Every row comes from one small tree of marks. Brackets hold a mark, then the marks that hang from it, in the order of their numbers. Every link used is in the known rows. Which tree was each row made from?
Known rows
[Q904 Q130]: 0.06,-1.39,-1.37,-1.46,0.60,1.31,1.24,1.29,-0.35,0.12,-1.27,-0.88,-0.03,-2.14,0.75,-1.51,3.23,-1.26,-0.12,-0.39,-0.13,0.23,0.56,1.58,2.19
[Q918 [Q842 [Q904 Q130 [Q968 Q970]]]]: 0.14,-2.25,-2.36,-0.15,0.89,-0.04,1.24,-2.81,-3.19,-0.77,-1.93,0.00,1.45,-1.77,1.68,0.10,3.13,-1.69,-0.24,0.98,-0.42,0.88,0.50,-0.75,2.00
[Q904 [Q130 [Q970 Q842]] Q524 Q968]: 0.71,-1.96,-2.78,-0.28,2.61,0.89,-0.18,0.07,7.67,-0.11,-0.51,-0.12,2.89,-1.34,0.10,-0.19,3.00,-0.48,-0.40,2.17,-0.79,0.86,0.82,0.39,2.27
[Q970 [Q842 Q904] Q968]: 0.89,-1.87,-2.63,-0.11,1.38,1.02,1.04,0.06,-6.30,-0.13,-1.10,-4.23,2.03,-1.18,1.20,-2.10,2.31,2.06,0.80,0.63,0.26,0.45,-1.74,0.38,-0.22
[Q842 Q970]: -0.10,-2.30,-1.70,-0.66,0.00,1.01,0.67,0.80,-3.12,-0.80,-2.48,-1.60,0.08,-2.37,0.44,-2.16,3.21,-0.38,-0.24,-0.84,0.36,1.08,1.80,0.39,1.57
[Q918 [Q842 [Q904 [Q524 Q970] Q968]]]: 1.29,-1.71,-1.65,-0.22,1.12,0.22,0.51,-1.40,-2.70,0.52,-2.05,0.44,1.91,-0.56,2.66,-0.71,2.94,-0.78,-0.42,0.71,0.61,1.39,0.06,-1.73,1.34
[Q130 [Q970 Q842]]: 0.37,-1.48,-3.55,-0.25,2.07,0.99,0.50,0.26,1.59,1.14,-1.60,-2.45,0.81,-1.67,0.24,-2.24,3.03,0.50,0.54,1.38,0.36,1.50,-0.33,0.29,1.16
[Q918 [Q842 Q970]]: -0.02,-2.34,-2.82,-0.84,0.49,0.28,0.76,-0.64,-4.15,-0.25,-3.47,-1.32,-0.22,-3.24,1.19,-2.44,3.22,-0.56,-0.26,0.18,0.42,1.72,1.41,-0.32,1.17
[Q25 [Q842 [Q904 Q968] Q970]]: 0.75,-3.32,-1.57,-0.20,0.39,0.24,0.62,-2.15,-4.24,-2.37,-1.95,-1.97,1.13,-1.06,-0.23,-1.29,2.77,0.24,-0.30,-1.43,-0.13,-0.10,2.27,-0.72,1.52
[Q970 Q842]: 0.35,-1.35,-3.02,-1.13,1.36,1.08,1.28,1.59,-1.23,0.20,-1.35,-3.17,0.23,-2.37,0.34,-2.44,3.19,0.91,0.90,1.18,0.47,0.87,-0.48,0.67,0.88
[Q918 [Q842 Q904]]: 0.64,-2.09,-2.13,-1.03,0.84,0.46,1.52,-1.61,-7.23,0.66,-3.25,-1.54,0.63,-1.71,1.51,-1.51,2.73,-0.20,0.11,0.08,0.44,1.03,-0.85,-0.40,0.80
[Q524 [Q970 Q842 Q968]]: 0.75,-0.58,-2.67,0.16,1.47,1.17,0.63,1.83,-3.22,0.46,-0.05,-3.34,0.43,-1.70,2.46,-3.18,2.97,1.06,0.82,1.03,0.73,1.67,-1.08,0.19,0.44
[Q842 [Q904 Q130] [Q970 Q968]]: 0.36,-2.91,-0.67,0.31,-0.08,1.26,0.33,-0.58,-4.59,-1.96,-1.77,-0.97,1.84,-1.31,1.20,-1.15,2.07,-0.10,-0.18,-1.06,-0.26,0.43,0.69,0.73,1.20
[Q904 Q130 [Q524 Q970]]: 0.46,-0.60,-0.12,-0.72,0.47,1.65,0.58,2.80,-0.81,0.39,-0.55,0.58,1.30,-1.11,2.42,-1.24,3.01,-1.22,0.07,0.61,0.55,0.68,0.69,0.73,2.43
[Q918 [Q842 [Q904 Q130 Q524 Q968]]]: 1.12,-2.40,-1.44,-0.98,1.52,0.22,0.66,-1.60,0.10,-0.45,-2.12,0.86,2.58,-1.09,1.37,0.54,2.73,-1.30,-0.77,1.00,-0.41,0.45,0.40,-0.33,1.79
[Q904 Q968]: 0.48,-1.85,-2.33,-1.29,1.34,0.45,0.88,0.32,0.30,0.13,-1.50,-1.69,0.13,-1.93,0.16,-1.10,3.80,-0.57,-0.87,-0.24,-0.16,0.71,1.49,0.45,1.97
[Q970 [Q842 [Q904 Q130 Q524]] Q968]: 1.03,-1.75,-1.40,-0.30,1.31,1.16,0.59,1.20,-2.46,-0.96,-0.33,-2.28,3.70,-0.83,1.53,-0.73,2.01,1.12,0.52,1.63,-0.07,-0.39,-1.26,0.68,0.51
[Q968 [Q970 [Q842 [Q904 Q130 Q524]]]]: 0.21,-1.41,-1.55,0.09,0.41,1.05,0.83,1.48,-4.10,-0.98,-0.76,-1.30,3.48,-1.21,1.19,-0.25,2.31,0.47,1.48,2.44,0.25,-0.34,-0.33,-0.13,1.28
[Q25 [Q842 [Q904 Q524 Q968]]]: 1.39,-2.14,-1.14,-1.14,1.04,0.35,0.70,-0.78,-4.63,-1.30,-1.12,-2.06,2.89,-0.48,0.47,-0.77,2.91,0.63,-0.66,0.10,0.10,-1.32,1.73,-0.52,1.38
[Q842 Q904]: 0.60,-2.08,-1.18,-0.88,0.42,1.24,1.40,-0.20,-6.36,0.51,-2.40,-1.89,0.56,-0.96,0.74,-1.27,2.75,0.28,0.43,-0.88,0.58,0.37,-0.26,0.38,1.00

Write each row's tree
0.81,-0.35,-1.51,0.00,1.26,1.45,0.12,3.13,-0.19,-0.11,0.81,-1.54,2.31,-1.43,2.92,-2.03,2.65,0.27,0.53,2.14,0.39,0.70,-0.60,0.56,1.09
[Q904 Q130 [Q524 [Q970 Q842 Q968]]]
0.11,-1.32,-2.60,-0.33,1.36,0.49,0.37,1.85,1.75,-1.24,0.25,-0.91,2.81,-2.32,0.72,-0.15,3.43,-0.26,0.37,3.07,-0.58,0.20,1.18,-0.05,2.04
[Q904 Q130 Q524 [Q968 [Q970 Q842]]]
0.66,-2.87,-1.56,0.08,1.77,0.89,0.50,-2.73,2.71,-0.19,-1.65,0.71,1.44,0.08,0.18,0.24,2.58,-1.48,-0.79,-0.94,-0.78,0.87,0.87,0.41,2.62
[Q842 [Q904 [Q130 Q970] Q968]]
1.06,-1.19,-1.90,0.84,0.99,1.14,0.78,0.51,-5.82,0.59,-0.33,-3.20,1.36,-0.54,2.53,-2.60,2.26,1.31,1.59,0.31,0.83,1.38,-1.89,-0.34,0.26
[Q524 [Q970 [Q842 Q904] Q968]]
1.23,-1.58,-2.00,-0.22,1.48,1.04,0.48,1.11,-6.07,-0.18,-1.06,-3.57,3.56,-1.01,1.60,-1.68,2.18,2.52,0.52,1.64,0.46,-0.10,-1.23,-0.06,-0.19
[Q970 [Q842 [Q904 Q524]] Q968]
0.91,-1.17,-1.28,0.61,0.87,1.44,0.85,0.51,-2.41,-0.37,0.10,-1.73,1.65,-0.23,2.57,-1.71,1.97,0.21,1.15,0.15,0.34,1.22,-1.90,0.33,0.88
[Q524 [Q970 [Q842 [Q904 Q130]] Q968]]
0.94,-1.79,-0.71,0.52,1.53,1.60,-0.41,-0.48,-3.97,0.02,-1.33,-0.50,3.73,-0.15,1.94,-0.38,1.94,0.07,-0.89,0.78,-0.19,-0.24,0.17,0.56,1.47
[Q842 [Q904 [Q130 [Q970 Q968]] Q524]]
0.48,-1.49,-2.23,-0.35,1.92,1.41,0.09,1.42,4.15,0.30,-0.91,-0.60,2.42,-1.38,0.43,-0.97,2.56,-0.22,0.20,2.31,-0.16,0.56,0.12,0.70,1.75
[Q904 [Q130 [Q970 Q842]] Q524]
0.72,-2.84,-1.87,-0.97,1.37,0.13,1.23,-2.61,0.35,-0.60,-2.25,0.20,0.96,-1.37,1.05,0.02,2.87,-1.51,-0.48,-0.13,-0.72,1.09,-0.09,-0.25,2.00
[Q918 [Q842 [Q904 Q130 Q968]]]
0.70,-2.14,-0.52,-0.20,1.04,1.60,0.12,-0.48,-0.95,0.24,-2.09,0.69,2.95,-0.16,0.98,-0.23,2.07,-0.96,-0.24,0.38,-0.04,0.03,0.33,0.44,1.95
[Q842 [Q904 [Q130 Q970] Q524]]
1.18,-1.79,-0.52,-0.02,0.86,0.96,0.46,0.52,-2.97,0.37,-1.06,-0.04,2.13,0.21,2.00,-0.64,2.87,-0.22,-0.15,-0.45,0.55,0.81,0.81,-0.93,1.75
[Q842 [Q904 [Q524 Q970] Q968]]
-0.08,-1.75,-2.05,0.18,0.36,1.02,1.36,0.43,-3.90,-0.97,-0.82,-1.64,1.55,-1.46,0.93,-0.86,2.47,0.00,1.95,1.34,0.10,0.36,-0.86,0.21,1.26
[Q968 [Q970 [Q842 [Q904 Q130]]]]
0.62,-1.69,-1.08,-1.49,1.35,0.85,0.59,1.43,2.60,-0.67,-0.73,0.23,1.84,-1.72,0.58,-0.06,3.48,-1.13,-1.17,0.73,-0.65,-0.24,1.70,0.85,2.50
[Q904 Q130 Q524 Q968]
0.83,-0.02,-0.95,-0.20,0.77,1.44,-0.04,2.82,-6.06,0.80,-0.39,-2.06,1.91,-1.37,3.32,-2.45,3.08,0.64,-0.50,1.02,0.88,0.60,0.52,-0.03,1.16
[Q904 [Q524 [Q970 Q968]]]
0.33,-3.08,-1.95,-0.43,0.15,0.34,0.88,-2.29,-6.57,-0.61,-3.86,-0.95,0.47,-1.96,1.17,-1.59,2.46,-0.37,0.16,-0.65,0.49,1.63,0.37,-0.86,0.83
[Q918 [Q842 Q904 Q970]]
0.95,-1.03,-0.07,-0.23,0.22,1.53,0.66,1.35,-5.92,0.72,-1.61,-0.55,1.77,-0.04,2.27,-1.44,2.48,0.25,0.62,-0.09,1.06,0.73,-0.16,-0.51,1.26
[Q842 [Q904 [Q524 Q970]]]
1.04,-1.84,-2.17,0.27,1.41,0.63,0.87,-0.36,0.80,0.21,-0.58,-1.50,0.76,-0.15,1.15,-1.54,2.73,0.12,1.17,-0.57,0.41,1.89,-0.93,-0.79,1.24
[Q524 [Q970 [Q842 [Q904 Q968]]]]
0.20,-3.25,-1.45,-0.36,-0.01,0.56,0.88,-2.11,-2.72,-1.44,-3.23,0.44,0.75,-1.88,1.15,-1.01,2.28,-1.46,0.19,-0.61,-0.10,1.42,0.51,-0.15,1.54
[Q918 [Q842 [Q904 Q130] Q970]]
0.72,-1.04,-0.48,-0.69,1.01,1.09,0.12,1.91,3.47,0.01,-0.14,0.91,1.13,-0.92,1.92,-0.53,3.38,-1.61,-0.77,0.42,-0.14,0.79,1.49,0.27,2.83
[Q904 Q130 [Q524 Q970] Q968]
0.48,-2.63,-1.33,0.47,0.13,0.99,0.49,-0.48,-8.38,-1.05,-2.31,-2.55,1.59,-1.44,1.16,-1.89,2.33,1.04,-0.22,-0.97,0.22,0.61,0.64,-0.04,0.64
[Q842 Q904 [Q970 Q968]]
0.78,-1.09,-1.68,-0.55,1.67,0.86,0.34,2.17,6.10,-0.14,0.43,0.01,1.84,-1.13,1.51,-0.86,3.17,-0.78,0.45,1.35,-0.09,1.15,0.30,0.16,2.09
[Q904 Q130 [Q524 [Q970 Q842]] Q968]
0.60,-3.58,-2.44,-0.33,0.74,-0.21,0.63,-3.10,-2.98,-1.04,-3.46,-0.51,0.94,-1.83,0.68,-0.71,2.86,-0.59,-0.54,-0.84,-0.10,1.64,1.08,-1.31,1.32
[Q918 [Q842 [Q904 Q968] Q970]]
0.66,-1.04,-2.50,0.29,2.36,1.36,-0.28,0.98,1.74,0.12,-0.24,-1.75,3.56,-1.64,1.34,-1.49,2.38,0.69,-0.24,2.79,-0.38,0.48,0.15,0.93,1.11
[Q904 [Q130 [Q970 Q842 Q968]] Q524]
0.24,-2.03,-2.81,-0.31,0.81,0.28,0.29,-0.85,-6.70,-0.98,-2.76,-2.58,0.77,-3.38,1.92,-2.62,3.02,0.29,-0.89,0.68,0.25,1.54,1.19,-0.26,0.48
[Q918 [Q842 [Q970 Q968]]]
0.18,-1.04,-2.18,-0.58,0.84,0.57,0.32,1.59,-3.89,-0.50,-0.95,-1.50,2.27,-2.23,1.13,-0.60,3.77,-0.11,-0.77,1.78,-0.08,-0.24,2.23,-0.49,1.96
[Q904 Q524 [Q968 Q970]]
0.27,-2.18,-1.96,0.10,0.54,0.50,0.85,-0.88,-6.13,-0.43,-1.59,-1.59,1.29,-1.13,0.79,-0.37,3.28,-0.21,0.16,0.14,0.03,0.33,0.96,-0.77,1.66
[Q842 [Q904 [Q968 Q970]]]
1.08,-1.68,0.05,-0.16,0.65,1.12,0.55,0.63,0.68,-0.29,-0.65,1.27,2.01,0.31,1.87,0.10,2.70,-1.39,-0.08,-0.34,0.06,0.71,0.55,-0.25,2.42
[Q842 [Q904 Q130 [Q524 Q970] Q968]]
0.95,-1.92,-2.96,0.87,2.05,1.19,0.27,-1.55,-3.63,0.64,-1.44,-3.30,2.19,-0.61,1.00,-2.05,2.00,1.39,0.57,0.80,0.22,1.14,-1.32,-0.03,0.07
[Q130 [Q970 [Q842 Q904] Q968]]
0.87,-2.19,-1.72,0.20,1.35,0.79,1.01,-0.28,3.87,-0.35,-0.13,-0.17,1.07,-0.05,1.10,-0.75,2.61,-0.97,1.17,-0.46,-0.09,1.75,-0.98,-0.16,1.93
[Q524 [Q970 [Q842 [Q904 Q130 Q968]]]]
0.42,-2.22,-0.92,0.03,1.02,1.55,0.75,-1.69,-0.70,0.47,-2.12,0.07,1.16,-0.15,0.56,-0.61,2.21,-1.08,-0.03,-0.77,-0.13,0.80,-0.15,0.67,2.00
[Q842 [Q904 [Q130 Q970]]]
0.53,-2.84,-1.12,-0.42,-0.29,0.71,0.90,-1.16,-7.89,-1.83,-2.40,-2.32,1.10,-1.22,0.25,-2.43,2.44,0.53,0.76,-1.39,0.62,-0.36,1.69,-0.31,1.05
[Q25 [Q842 Q904 Q970]]
0.34,-1.38,-1.74,0.11,1.70,1.52,0.13,-0.12,-0.22,0.36,-0.92,-1.28,1.10,-1.55,1.47,-1.59,2.76,-0.73,-1.08,0.53,-0.38,0.58,0.56,1.27,1.86
[Q904 [Q130 [Q970 Q968]]]
0.83,-1.28,0.51,-0.20,0.01,1.77,0.69,1.64,-3.32,0.26,-0.99,0.72,1.79,0.03,2.35,-0.65,2.38,-1.19,0.84,-0.25,0.57,0.54,-0.19,0.16,1.98
[Q842 [Q904 Q130 [Q524 Q970]]]
